What can hang from each mark
vokivi: buki pidu
disera: pazom
mogap: kiluk velo
tusil: kotono pasa
pidu: lepo vokivi
pazom: disera
lepo: misi pidu
misi: lepo velo
kotono: disera tusil
kiluk: mogap pasa
velo: misi
pasa: kiluk tusil
buki: vokivi

Every row comes from one small tree of marks. The marks that hang from a mark follow it in brackets, in alphabetical order. Every link used is in the known rows. Which tree was each row made from?
(in the rows, 128 means zero)
Known rows
buki(vokivi(pidu(lepo))): [128  88  76  86 148  94 103 104 163  99 156 108 116 103  93 112 119  88
 116 173 134 113 153 129 124 109  66 171 145 104 141  81  19 143 116 174
 128 124 173 109 137 137 171 146 117 136 137 116 166 147  74 109 136  90
 137  72 142 111 113 154]
buki(vokivi(pidu(lepo(misi(velo))))): [103  75  74  83 149 121  90 103 143 111 157 102 122 109  94  99 112  81
 104 178 130 104 140 114 126 106  78 161 151 104 151  98   4 139 110 158
 116 124 155 116 134 133 177 160 102 113 138 127 170 123  73 110 131 109
 133  69 146 109 122 148]
pidu(lepo(misi) vokivi(buki)): [115  94  79  76 158 132  93 119 160 103 150 104 112  86  97 104 121  96
  99 175 145 118 147 145 122 106  66 167 157 106 132  99  19 133 117 173
 131 113 151 113 141 135 172 158 101 132 130 120 162 128  65 112 132  91
 121  71 128 109 118 151]
pidu(lepo vokivi): [123 100  81  87 149 120 115 117 163  98 155 107 106  92 101 117 124  94
 108 164 139 111 156 150 120 107  58 171 155 111 110  81  52 134 124 173
 127 113 161 125 136 128 161 139 107 160 135 118 155 150  72 116 126  90
 116  86 142 108 110 154]
tusil(kotono(disera)): [123 115  99 119 147 120 148 122 154  96 171 103 103 147 121 151 132 107
 128 127 140 126 145 130 131 109  65 138 121 123  92 106 103 143 132 136
 142 131 143 127 129 146 131 147 127 210 176 132 145 150  83 127 124  90
 103 113 134 113 106 150]
kiluk(mogap(velo) pasa(tusil(kotono(disera)))): [ 97 127 139 158 138 133 169 104 128  97 177 108  99 166 128 160 131 134
 123 122 126  97 108 133 126  93  78 119 118 137 111  85  97 127 135 155
 147 139 143 123 130 119 131 128 143 153 158 163 114 143  96 114 116 104
 103 119 154 103  87 160]
vokivi(pidu): [135 105  76 101 148  98 136 112 158  96 165 109 110 104 105 132 122  82
 119 152 135 124 141 136 125 110  70 164 135 112 128  99  56 138 120 158
 124 111 165 121 136 142 150 139 119 181 143 123 159 144  79 118 133  97
 126 102 151 103 109 151]
kiluk(mogap(velo) pasa(tusil(kotono))): [105 130 136 150 145 130 163  99 131  96 183 111 102 144 120 150 124 120
 125 130 126  93 117 131 125  92  79 123 122 128 103  83  96 122 131 161
 147 136 147 119 135 112 134 117 139 145 144 164 114 135  96 116 118 107
 108 117 165 101  88 158]
tusil(kotono pasa): [121 133  91 106 148 111 144 107 155  95 178 111 109 126 119 149 124 109
 134 128 137 104 142 120 134 103  69 137 124 116  87 137 111 135 131 147
 148 142 132 117 135 151 135 139 121 191 160 135 141 147  89 125 129  94
 117 113 139 112 105 147]
vokivi(buki pidu): [138 103  74  95 154  96 121 105 167  99 161 109 115  95 108 119 122  80
 116 164 139 120 157 127 125 115  70 164 136 109 146 115  41 142 117 169
 137 123 163 117 143 146 157 149 122 159 138 115 162 141  78 119 136  90
 129  88 137 105 110 156]
misi(lepo(pidu(vokivi)) velo): [112  87  95  96 133 153  93 111 132  94 160 100 122  80 109  89 112  97
  97 174 142 104 163 150 124 120  63 169 180 111 116 114  49 132 117 168
 121 104 141 120 126 143 172 150 104 131 129 118 161 136  79 126 125 120
 112  93 151 111 118 161]
tusil(kotono(disera) pasa(kiluk)): [113 137 102 120 137 105 156 103 151  95 175 110 109 148 136 163 128 136
 147 114 135  95 119 134 134 101  73 121 126 121  93 124 110 142 136 151
 146 155 136 117 131 157 130 147 127 190 167 145 129 162  89 130 127  91
 114 115 133 111 103 150]
mogap(kiluk(pasa) velo(misi)): [111 125 141 139 117 146 155 106 133 109 161 111 104  97 120 123 120  97
 103 151 126 105 101 140 122 105  84 152 133 107 134  94  78 106 124 169
 120 135 134 129 137  99 148  97 140 121 148 164 132 124  90 116 124 116
 116 113 184  97  96 154]
tusil(kotono(disera(pazom)) pasa(kiluk)): [107 136 109 124 123  98 155 106 142  99 174 107 115 163 140 170 130 151
 136 113 137  95 114 126 135 108  74 121 122 127  99 127 114 146 138 145
 144 144 129 122 127 164 132 157 133 192 173 146 137 171  89 123 128  87
 106 121 126 119 101 151]
mogap(kiluk(pasa) velo(misi(lepo))): [109 120 140 141 105 156 130 108 119 106 157 108 109  85 119 114 117 103
 107 159 131  97 100 149 120 111  86 158 140 106 136  93  77 103 123 171
 114 132 129 124 134 102 153  92 139 106 153 161 132 118  89 120 125 124
 113 115 185 107 100 159]
velo(misi(lepo(pidu(vokivi)))): [125  96 102 100 120 148  88 126 139  90 150 100 118  76  92  87 115 111
 101 174 150  95 145 172 124 124  64 179 175 109 112 113  40 127 121 173
 131 103 138 107 133 137 173 135 110 116 139 117 158 133  70 130 128 121
 104  92 152 121 118 158]
tusil(kotono(disera(pazom)) pasa(kiluk(mogap(velo)))): [ 94 147 140 142 118 103 163 109 129 106 170 112 113 159 151 160 130 154
 129 114 131  74 104 138 131 106  83 116 122 129 115 108 120 136 135 145
 136 171 125 130 127 138 136 143 138 151 168 169 122 153  99 123 125 102
 108 121 149 115  93 159]
pazom(disera): [133 112  66 107 140 109 140 126 146  95 172 103 112 113 128 146 127  89
 120 147 143 128 138 127 125 109  68 159 135 114 107 102  79 138 126 141
 122 116 139 142 133 141 139 145 132 213 164 132 162 153  82 113 126  92
 105 116 145 113 108 146]
lepo(misi(velo) pidu(vokivi)): [102  93  94  91 151 154 105 117 132 100 159  98 119  99 103 100 115  94
  93 173 138 112 145 143 126 108  68 167 169 109 124 116  31 134 114 152
 117 102 130 120 130 144 170 162  99 137 127 128 164 127  76 122 128 118
 113  85 148 100 120 149]
disera(pazom): [132 107  86 115 129 109 144 126 146  99 169 106 111 113 121 141 122 100
 116 144 142 133 137 126 125 114  69 161 133 118 105 103  85 140 129 142
 131 106 148 135 130 146 139 137 130 206 158 128 162 152  83 116 129  94
 103 118 147 116 109 148]
pidu(lepo vokivi(buki)): [125 103  77  81 151 120 105 114 171 102 154 107 107  83  99 103 124  92
 107 173 144 111 163 148 121 112  61 172 156 106 123  96  32 132 120 183
 135 123 162 119 142 128 169 148 112 141 128 112 158 147  70 114 132  83
 123  75 128 109 111 158]
kotono(disera(pazom) tusil(pasa(kiluk(mogap)))): [113 139 122 140 107  84 162 110 128 100 170 113 115 135 158 167 131 162
 148 122 135  71 105 144 130 111  83 129 132 132 101 100 111 143 136 141
 125 160 136 142 127 163 127 159 134 166 162 155 132 163  96 125 127  99
 107 119 139 123  98 155]
velo(misi): [139 106  98 115 125 133 135 122 147  99 161 110 108  95 111 116 118  89
 116 145 140 107 126 151 126 115  73 163 137 110  98 109  84 127 127 153
 127 111 145 131 135 130 143 119 124 170 157 131 152 136  82 127 129 106
 102 109 164 113 110 146]
vokivi(buki pidu(lepo)): [127  92  67  84 161 100 103 106 171 105 153 108 113  97 101 116 122  88
 117 174 139 101 156 129 123 111  69 170 142 111 141  98  19 143 116 177
 133 126 168 111 144 134 168 154 111 139 135 116 165 138  71 111 134  89
 132  78 133 104 112 157]
velo(misi(lepo(pidu(vokivi(buki))))): [127  95  91  93 124 146  73 119 149  90 144 101 121  69  97  71 116 111
  96 180 154  95 158 171 125 130  67 177 176 107 129 127  19 127 116 187
 141 115 135  99 138 138 180 146 112  99 134 110 160 130  70 129 133 115
 110  76 142 121 119 162]
pasa(kiluk tusil(kotono(disera(pazom)))): [113 114  97 136 124 113 160 115 131  97 182 102 113 180 137 169 129 153
 133 112 135 103 105 119 129 106  73 123 120 139  92 103  98 147 138 141
 149 123 154 129 123 157 131 157 141 204 167 145 132 178  83 119 121  89
  94 128 123 117 101 150]
kotono(disera(pazom) tusil(pasa(kiluk(mogap(velo(misi)))))): [101 138 147 156  87 111 158 122 121 111 160 114 112 141 158 142 127 162
 128 121 130  36  84 160 130 116  92 131 135 133 108  99 112 127 134 144
 123 185 117 152 130 139 136 136 138 125 169 170 126 147  98 131 125 114
  96 118 159 127  97 154]
kotono(disera): [133 109  93 118 140 120 145 125 150  98 164 105 101 118 124 142 129  97
 122 133 138 131 143 142 126 110  69 156 131 119 102  98  87 142 129 144
 125 112 154 140 132 147 133 143 126 212 165 127 153 151  82 124 127  94
 104 113 144 110 108 149]

Which tree is each row?
[130 100 104 112 123 147  94 124 133  92 156 103 113  79 103  96 114 104
 106 163 146 100 133 161 125 123  70 174 161 115 105 108  62 131 124 158
 125 106 130 113 130 139 159 127 114 138 151 125 159 127  74 132 130 126
 100 104 161 126 117 154] | velo(misi(lepo(pidu)))
[ 93 125 144 163 120 126 171 109 116 102 177 104 106 179 138 167 132 151
 115 127 129 102 103 126 126  97  81 119 114 142 114  94  97 133 136 145
 151 134 139 126 129 122 129 137 152 162 164 164 123 154  96 108 119  99
  96 122 147 108  88 160] | kiluk(mogap(velo) pasa(tusil(kotono(disera(pazom)))))
[ 91 122 159 167 102 142 164 112 115 104 168 102 110 173 132 152 127 148
 113 126 130  86  88 142 129 104  87 122 117 143 112  97  95 122 135 145
 152 139 128 123 128 110 135 128 157 131 169 165 122 146  95 113 116 108
  84 124 154 116  90 159] | kiluk(mogap(velo(misi)) pasa(tusil(kotono(disera(pazom)))))
[109  93  91 101 150 154 107 119 123 102 166 100 120 102 108 116 114  93
 103 159 135 118 132 130 127 107  73 158 159 115 119 116  46 139 118 140
 115 104 130 130 127 144 159 155 103 157 145 138 165 119  80 123 129 126
 110  99 156 102 120 146] | lepo(misi(velo) pidu)
[122 127 117 130 137 110 152 114 137 103 170 119 104  99 132 123 120  99
 125 133 127  94 119 162 121 101  83 145 139 110 124  67  93 131 127 162
 112 144 151 143 132 116 145 111 129 142 140 163 125 134  93 126 127 114
 112 112 184 101  97 157] | pasa(kiluk(mogap(velo)))
[101  86  77  77 152 151  87 116 148 112 154 101 119  96 102  92 119  87
  98 181 139 103 147 137 124 109  72 164 165 107 135 107  18 131 114 170
 124 120 142 122 139 127 174 162  97 118 131 124 162 124  69 115 130 101
 119  69 130 103 119 152] | pidu(lepo(misi(velo)) vokivi(buki))
[107 155 131 126 139 102 153 103 138 100 178 119 105 124 137 142 123 123
 138 119 127  62 115 144 129  95  84 121 130 113 109 100 116 126 131 159
 131 172 125 125 132 124 141 123 128 134 146 169 112 135 100 130 126 109
 117 111 169 106  93 157] | tusil(kotono pasa(kiluk(mogap(velo))))
[ 99 121 129 151 125 124 174  99 126 100 179  99 113 172 135 179 132 159
 124 127 131 132 100 105 127 103  74 120 111 136 118 110  86 134 135 147
 146 120 143 114 125 139 126 143 151 179 167 154 133 167  89 104 118  86
 107 129 126 104  93 155] | mogap(kiluk(pasa(tusil(kotono(disera(pazom))))))
[108  90  84  83 158 150  90 119 140 103 155  99 124  89 100  93 117  96
  93 180 141 115 158 141 126 112  70 162 171 108 140 134  14 136 111 163
 130 118 133 116 135 146 178 170 100 115 122 121 166 125  73 119 131 112
 117  73 136 101 121 155] | lepo(misi(velo) pidu(vokivi(buki)))
[105 142 145 153 102 121 157 114 128 106 162 119 105 126 148 139 127 146
 135 124 126  30  95 170 128 110  91 130 135 126 109  92 116 122 132 156
 120 189 124 151 134 135 136 128 132 120 162 170 116 140  98 139 125 118
 105 114 167 119  97 152] | kotono(disera tusil(pasa(kiluk(mogap(velo(misi))))))
[105 113 144 145 109 164 134 101 112 103 167 108 108 102 115 112 117 117
 109 146 126  86  86 141 120 110  88 146 139 117 124  93  78 102 125 176
 126 126 138 118 134 104 150  92 142 109 145 164 123 128  87 116 121 125
 108 122 179 103  97 157] | mogap(kiluk(pasa(tusil)) velo(misi(lepo)))
[100  87  85  86 149 151  99 115 142 109 160 102 116 101  99 108 115  85
  98 171 137 108 139 136 123 103  68 164 165 110 117  92  38 130 118 156
 112 109 142 134 132 126 166 154  95 137 137 132 162 125  73 116 125 105
 114  86 144 105 119 148] | pidu(lepo(misi(velo)) vokivi)
[109 131 119 144 141 115 158 108 133  98 183 116 104 141 125 136 123 124
 133 113 126  80 106 140 126  95  82 121 128 126 107  70 102 130 132 161
 135 144 149 130 131 124 140 119 135 151 144 166 107 143  93 126 122 107
 108 125 166 103  92 156] | pasa(kiluk(mogap(velo)) tusil(kotono))
[128  99  85  88 146 128  82 118 149  91 155 101 119  70 102  83 120 112
 101 181 152 112 175 153 122 122  61 174 174 107 134 114  26 138 116 184
 136 116 146 100 138 152 175 158 112 128 122 107 162 138  70 125 132 104
 120  77 130 115 117 165] | misi(lepo(pidu(vokivi(buki))))
[119 102  93  89 153 135 106 127 141  95 157 100 113  98  96 110 120 106
  97 170 143 128 147 151 124 106  64 168 165 110 124 108  29 140 119 156
 126 100 144 111 133 150 167 156 101 153 132 124 163 130  70 121 130 108
 115  86 141 108 118 149] | lepo(misi pidu(vokivi))
[ 97 143 149 142 102 138 127 109 125 100 166 112 111 131 135 124 123 144
 134 119 134  36  94 173 130 113  90 120 137 122 103 104 112 122 132 161
 136 179 111 122 130 125 145 118 132 102 170 171 111 126  98 139 124 124
 102 119 168 124  99 162] | tusil(kotono(disera) pasa(kiluk(mogap(velo(misi(lepo))))))
[123 113 129 136 104 146 114 128 129 103 161 112 105  80 113  99 118  94
 110 150 138  82 120 175 122 120  86 161 147 112 114  82  88 115 124 162
 114 133 129 138 133 107 154 101 128 112 156 154 137 107  91 132 129 127
  96 113 190 119 105 159] | kiluk(mogap(velo(misi(lepo))))
[113 110 143 153 104 154 131 106 113  96 168 110 106 104 116 115 116 115
 117 144 129  67  96 161 121 109  88 146 145 125 114  82  82 107 127 176
 131 122 139 122 135 104 147  97 141 102 143 160 121 122  91 121 120 132
  97 116 186 110  95 162] | kiluk(mogap(velo(misi(lepo))) pasa(tusil))
[124 130 102 124 133 110 154 118 143  98 169 111 106 130 138 153 132 130
 143 126 134  87 136 125 131 112  70 142 129 128  86 118 110 140 132 142
 133 153 135 141 133 170 128 150 122 207 167 134 144 156  90 130 127  94
 115 110 128 119 107 147] | kotono(disera tusil(pasa))
[108 127 131 148 123 133 151 111 133 102 176 115 104 139 118 129 119 127
 131 115 127  54  91 162 127 100  86 123 131 128  99  78  98 122 133 163
 136 146 137 130 132 109 144 110 139 120 148 170 107 135  92 131 120 119
  98 121 177 109  95 153] | pasa(kiluk(mogap(velo(misi))) tusil(kotono))
[122 122 122 137 136 117 158 110 127 100 178 118 103 116 126 129 120 109
 130 122 121  81 101 148 122  99  83 136 136 121 118  65  93 127 128 170
 118 132 159 137 132 120 142 115 131 148 133 164 116 143  93 125 123 113
 107 121 178 102  94 154] | pasa(kiluk(mogap(velo)) tusil)
[ 93 116 149 151 122 160 115 105 109  92 169 104 112 127 108 116 117 142
 113 149 135  62 104 156 126 105  81 136 149 131 110  99  65 116 127 168
 143 129 126  99 131 111 157 117 131  87 145 160 121 120  89 123 118 139
 100 108 173 112  97 163] | kiluk(mogap(velo(misi(lepo(pidu)))) pasa(tusil(kotono)))
[102 108 147 144 109 167 119 102 104 101 162 104 115  98 114 105 117 136
  97 156 129  81  92 144 120 108  81 153 153 120 132  97  56 112 123 180
 121 122 131 104 131 113 161 106 134  90 139 161 130 125  85 115 122 136
 107 113 179 104 100 160] | mogap(kiluk(pasa(tusil)) velo(misi(lepo(pidu))))
[114 130 104 131 113  88 160 110 132  99 172 110 114 145 152 166 130 157
 142 122 134  74 109 125 131 112  77 132 132 132  98 118 105 146 137 143
 132 158 139 142 130 178 129 158 131 196 167 145 141 175  88 126 128  92
 106 117 123 123 105 149] | kotono(disera(pazom) tusil(pasa(kiluk)))
[115 120 132 146 137 129 163  99 126  97 180 114 102 118 122 138 121 105
 118 137 122 100 112 137 121  92  82 138 130 123 115  78  84 119 127 170
 130 125 153 128 136 109 138 111 138 148 133 164 122 137  95 113 123 112
 111 115 176  96  89 158] | kiluk(mogap(velo) pasa(tusil))
[118 118  96 132 143 118 157 108 139  92 181 107 107 164 124 159 129 139
 144 108 131 102 112 131 130 101  71 119 123 131  89  97  98 146 137 151
 145 124 158 128 128 154 129 145 132 200 160 146 124 169  80 128 119  92
 104 123 129 110 100 149] | pasa(kiluk tusil(kotono(disera)))
[120 141 122 138 128  90 163 102 135  96 169 117 109 122 147 156 130 148
 155 119 131  65 115 152 129 107  80 127 134 124  97  88 108 141 134 151
 122 166 136 141 132 160 128 149 126 159 153 156 124 154  97 134 125 101
 113 114 145 118  99 153] | kotono(disera tusil(pasa(kiluk(mogap))))
[113 128 106 119 125 109 153 115 146  99 172 103 114 161 136 168 132 142
 125 123 140 104 133 114 135 112  71 133 117 131  95 137 114 146 135 136
 152 143 123 119 129 159 130 161 135 212 182 134 149 163  90 118 128  86
 104 119 121 121 104 150] | tusil(kotono(disera(pazom)) pasa)
